What can hang from each mark
rovir: rulut
netig: fiba vugis
mege: geleb rovir
vugis: mege netig
kebu: noto
noto: kebu rulut
fiba: netig
geleb: netig
rulut: noto rovir

Each row was made from one small tree. The marks that hang from a mark follow it in brackets, in alphabetical order. Every link used is in the known rows. Write each row's tree.
Known rows
fiba{netig{vugis{mege{geleb}}}}: [  3.1 -41.9  -9.4  22.4   9.2 -15.1 -28.3   7.6   5.9 -13.7   9.4  -1.5
  -0.6  -2.2  -6.7 -10.0  19.4   0.7 -16.8  32.1]
mege{rovir}: [ -1.8  -9.4  -1.9   0.5  -0.5   4.2   7.8  -4.8  -2.2  -1.6  -0.4   6.2
   4.6  -0.8 -10.3  19.0  -4.3   1.2   9.4  -1.2]
noto{kebu rulut}: [  5.5  16.1   2.0 -23.1 -13.3   4.4 -36.0   1.9   5.1   0.2  -9.8   0.4
  13.6  -0.4   9.5 -16.4   1.7   3.0   2.2  -1.1]
mege{geleb{netig{fiba vugis}} rovir{rulut}}: [  7.9 -53.3  -4.4  -1.9  -4.8 -22.1 -29.6  -4.0  17.3   6.1 -13.7   7.1
   3.6  -5.1 -14.5  10.0  19.6 -21.0  11.3  59.3]
kebu{noto{rulut}}: [  1.8   1.4   4.7  -8.1 -10.2  -0.4 -30.5  -1.0  -0.2   3.9 -16.3   1.3
 -20.0  10.0  12.7  -3.0  -0.5   0.2  -3.5  -3.1]
netig{vugis}: [-5.1 -2.9 -4.0 20.9  3.6 -8.9  4.3  7.7  5.2 12.9 -3.5 -0.9  0.5  1.5
 15.6  0.7 19.1 -5.7  1.8  6.4]
fiba{netig{vugis{mege}}}: [ -7.4 -18.3  -8.1  26.8   1.3 -13.5 -11.4   5.9   4.9 -12.6   8.9  -2.1
   2.5   1.5  -6.4  -3.9  24.4  -5.3 -19.2  12.9]
kebu{noto{rulut{rovir}}}: [  5.3   9.3   2.1  -8.0   0.1  -6.9 -46.9  -1.9   2.5  -1.1 -15.2  -2.8
 -19.2  14.6  33.1  -3.8   5.5  -1.0  -7.6  -0.8]
rovir{rulut{noto{kebu}}}: [  2.3  -9.6  -4.2 -17.1 -21.8  -1.3 -27.6   5.0  23.2  -0.9  -4.3  -9.1
  19.4   4.1  -6.8  -9.4   1.7  -9.8  -7.0   6.6]
mege{geleb{netig}}: [ 11.9 -34.0  10.4  -5.0   9.3  -2.2 -25.9   5.6  -2.6   1.5  -2.7   5.8
  -4.1  -8.9 -11.5 -18.5   0.6   1.4   6.6  36.7]
rulut{noto}: [ -3.2  -5.6  -0.4  -4.8 -15.1   3.2   7.2   2.8   8.5  -5.3   7.2  -1.6
   1.5   7.4 -10.3  -0.8  -0.6   1.2   3.1   2.8]
netig{fiba vugis{mege{geleb rovir}}}: [  2.9 -41.4 -13.7   3.7  -5.0 -17.4   1.8 -13.0  12.3   0.2  -1.8   6.9
   1.6  -3.8 -21.3  12.0  13.4  -6.9  -7.0  47.2]
fiba{netig{vugis{mege{geleb rovir}}}}: [  2.0 -50.4 -11.2  24.0   9.5  -9.6 -21.5   2.2   3.7 -16.1   9.0   4.8
   3.2  -3.7 -18.4   8.4  14.9   1.5  -7.0  30.4]
geleb{netig{fiba vugis}}: [ -3.3 -14.6  -0.1  -5.1 -12.9 -18.8   4.5  -1.3  12.6   6.3 -10.8   5.4
   2.2   1.3  -1.9  -6.4  27.4 -13.8   8.0  34.8]
noto{kebu rulut{rovir}}: [ 10.5  24.2  -2.4 -22.7  -3.6  -2.3 -52.4   0.0   7.8  -3.0  -8.6  -3.3
  13.4   3.4  30.0 -18.3   7.4   1.8  -1.3   1.8]
noto{kebu}: [  4.3   3.0  -2.2 -17.9  -7.0   2.6  -9.2   1.5  10.1   0.4  -6.8  -1.7
  15.9  -3.3   4.3 -12.9   1.3   2.3  -2.6  -2.9]
geleb{netig}: [  1.1 -10.9  11.1  -1.3   1.3  -1.8  -9.6   4.0  -3.6   3.8  -3.2   5.5
  -0.6  -4.3 -10.1 -11.6   4.1  -3.2   5.0  17.9]
netig{fiba vugis{mege}}: [ -5.6  -9.6 -10.8   7.1 -12.7 -21.2  12.1  -9.2  12.3   4.0  -1.8   0.7
   0.8   2.9  -8.5  -0.4  22.4 -12.5 -18.5  28.1]
geleb{netig{vugis}}: [ -3.5 -13.2   7.2  20.9   4.5 -11.9  -4.4  11.4   2.2  16.5  -6.0   4.7
   0.8  -2.5   5.7 -12.0  24.2  -8.7   5.4  23.5]
vugis{netig{fiba}}: [-12.2 -18.8 -18.6 -34.7 -15.1  -5.9   9.9 -11.7   7.0 -15.8  -9.5  -2.5
   0.6   3.8 -27.5  -4.7   3.7  -6.1   2.3  20.9]

Write each row's tree
[ -1.9 -47.9 -18.0 -27.9  -4.6 -11.2  -9.1 -15.4   4.7 -16.0  -3.9  -2.4
  -4.9  -4.1 -46.0 -17.3  -0.9  -3.2 -17.7  51.1]
vugis{mege{geleb} netig{fiba}}
[  5.7   5.7  -5.8 -23.5 -12.1  -0.6 -19.2   2.9  22.1 -10.3  -0.4  -7.8
  18.8   8.7  13.1 -15.2   6.8   1.8  -2.5   3.0]
rulut{noto{kebu} rovir}
[ -4.1 -20.6   0.9   6.3 -10.3 -23.7   3.1  -5.8   9.2   6.9  -4.9   5.9
   1.3  -1.0 -19.1 -11.5  28.0 -14.7 -13.9  46.1]
geleb{netig{fiba vugis{mege}}}
[  3.8 -56.6 -13.3  30.4   9.8 -16.5 -45.5   3.3   8.5 -13.4   5.6   0.0
   3.5  -3.9 -17.3  12.9  15.6 -12.2 -16.3  37.2]
fiba{netig{vugis{mege{geleb rovir{rulut}}}}}
[ 10.4 -56.9  -0.7 -12.3  -7.0 -16.6 -36.0 -14.6   8.1  -5.7  -5.2   8.2
   2.2 -10.0 -47.1   3.1   0.5 -17.6 -12.6  64.7]
vugis{mege{geleb{netig{fiba}} rovir{rulut}}}
[ 10.8 -38.7  -5.1   2.8   7.5  -3.5 -35.1  -2.9   3.6  -0.5  -3.8   2.2
   1.8  -6.6 -12.1  15.6  -8.0  -7.4   2.6  24.9]
mege{geleb rovir{rulut}}
[-14.7 -31.5 -10.8   4.0   4.1   1.0   7.6  -9.1  -9.4  -6.0  -0.7   1.9
   2.2  -3.9 -49.2   3.4  -3.7  -2.8 -11.8  19.3]
vugis{mege{rovir} netig}
[-13.7 -24.4 -16.4 -23.0 -13.5 -10.4   8.5 -15.9   3.6 -13.9  -4.1  -2.6
  -0.2   1.0 -44.9 -10.0   3.8  -8.9 -19.1  31.9]
vugis{mege netig{fiba}}
[ -7.1 -33.8 -11.7  34.4   1.7 -16.5 -28.1   1.5   7.3 -10.5   4.8   0.0
   8.4   0.7 -16.0  19.8  19.8 -18.3 -17.8  17.0]
fiba{netig{vugis{mege{rovir{rulut}}}}}
[ -5.1 -29.4  -1.3   7.0 -10.4 -18.4  10.0  -9.2   8.5   4.6  -5.8  12.4
   6.3  -1.9 -29.9   6.7  24.1 -14.4  -4.0  43.6]
geleb{netig{fiba vugis{mege{rovir}}}}
[-14.4 -32.1 -17.9 -22.1 -12.9  -5.8  15.7 -20.8   1.4 -16.5  -4.9   2.8
   3.7   0.1 -56.0   8.7  -0.1  -7.2  -9.7  30.0]
vugis{mege{rovir} netig{fiba}}
[ -2.6 -63.5 -21.7 -20.0  -6.5 -14.0 -26.4 -18.6   7.9 -14.2  -8.0  -1.7
   1.4  -5.3 -56.9   5.7  -5.4 -15.8 -17.1  56.4]
vugis{mege{geleb rovir{rulut}} netig{fiba}}
[  6.4 -46.5  -3.3  -8.1  -5.0 -14.8  -4.8  -4.8  12.6   1.8  -9.7  12.4
   3.6  -5.0 -13.8   5.2  18.8  -7.9  20.1  54.0]
mege{geleb{netig{fiba vugis}} rovir}
[ -4.0 -35.7  -2.8  14.3 -10.9 -25.8 -14.7  -9.9  12.6   8.1  -8.6   7.1
   6.8  -2.6 -29.6  11.3  23.5 -28.3 -13.1  50.5]
geleb{netig{fiba vugis{mege{rovir{rulut}}}}}
[ 11.8 -49.4   6.9   3.0   9.3  -4.7 -43.9   1.5   0.2   4.1  -6.8   6.4
   1.2 -11.1 -22.1   4.8  -3.4 -10.5   6.4  42.0]
mege{geleb{netig} rovir{rulut}}
[-13.3 -40.5 -20.2 -16.2 -14.2 -12.5  -9.3 -19.6   5.8 -12.6  -8.7  -1.2
   5.5  -0.8 -55.7  13.6  -0.5 -21.3 -18.6  37.2]
vugis{mege{rovir{rulut}} netig{fiba}}
[  4.9 -32.2 -12.1   2.5  -4.3 -21.8  -5.8  -8.0  14.4   2.8  -1.4   1.8
  -2.3  -2.5 -10.0  -6.9  18.8  -7.5 -17.0  47.4]
netig{fiba vugis{mege{geleb}}}
[ -3.9 -18.7   8.8  32.0   5.9 -16.2  -6.1   6.6  -1.7  17.9  -0.4   5.2
  -1.0  -5.6 -11.8 -16.4  25.3 -11.4 -16.4  33.6]
geleb{netig{vugis{mege}}}
[ 10.2 -42.3   8.0  -4.9   9.0   1.5 -19.0   0.5  -3.3  -0.1  -2.9  11.2
   0.5  -9.8 -22.7  -0.1  -3.3   2.8  16.7  36.5]
mege{geleb{netig} rovir}
[  5.1 -48.1 -14.6  11.0  -4.1 -24.8 -23.1 -12.9  16.6   2.5  -6.8   1.6
   3.0  -3.7 -20.5  15.6  15.2 -20.5 -15.5  53.8]
netig{fiba vugis{mege{geleb rovir{rulut}}}}
[ -3.0 -61.9 -14.7   6.0  11.3  -6.3 -34.6  -7.8  -3.4  -4.7  -4.3  -2.7
  -0.3  -9.2 -50.5   1.6  -7.8 -12.6 -19.1  44.7]
vugis{mege{geleb rovir{rulut}} netig}
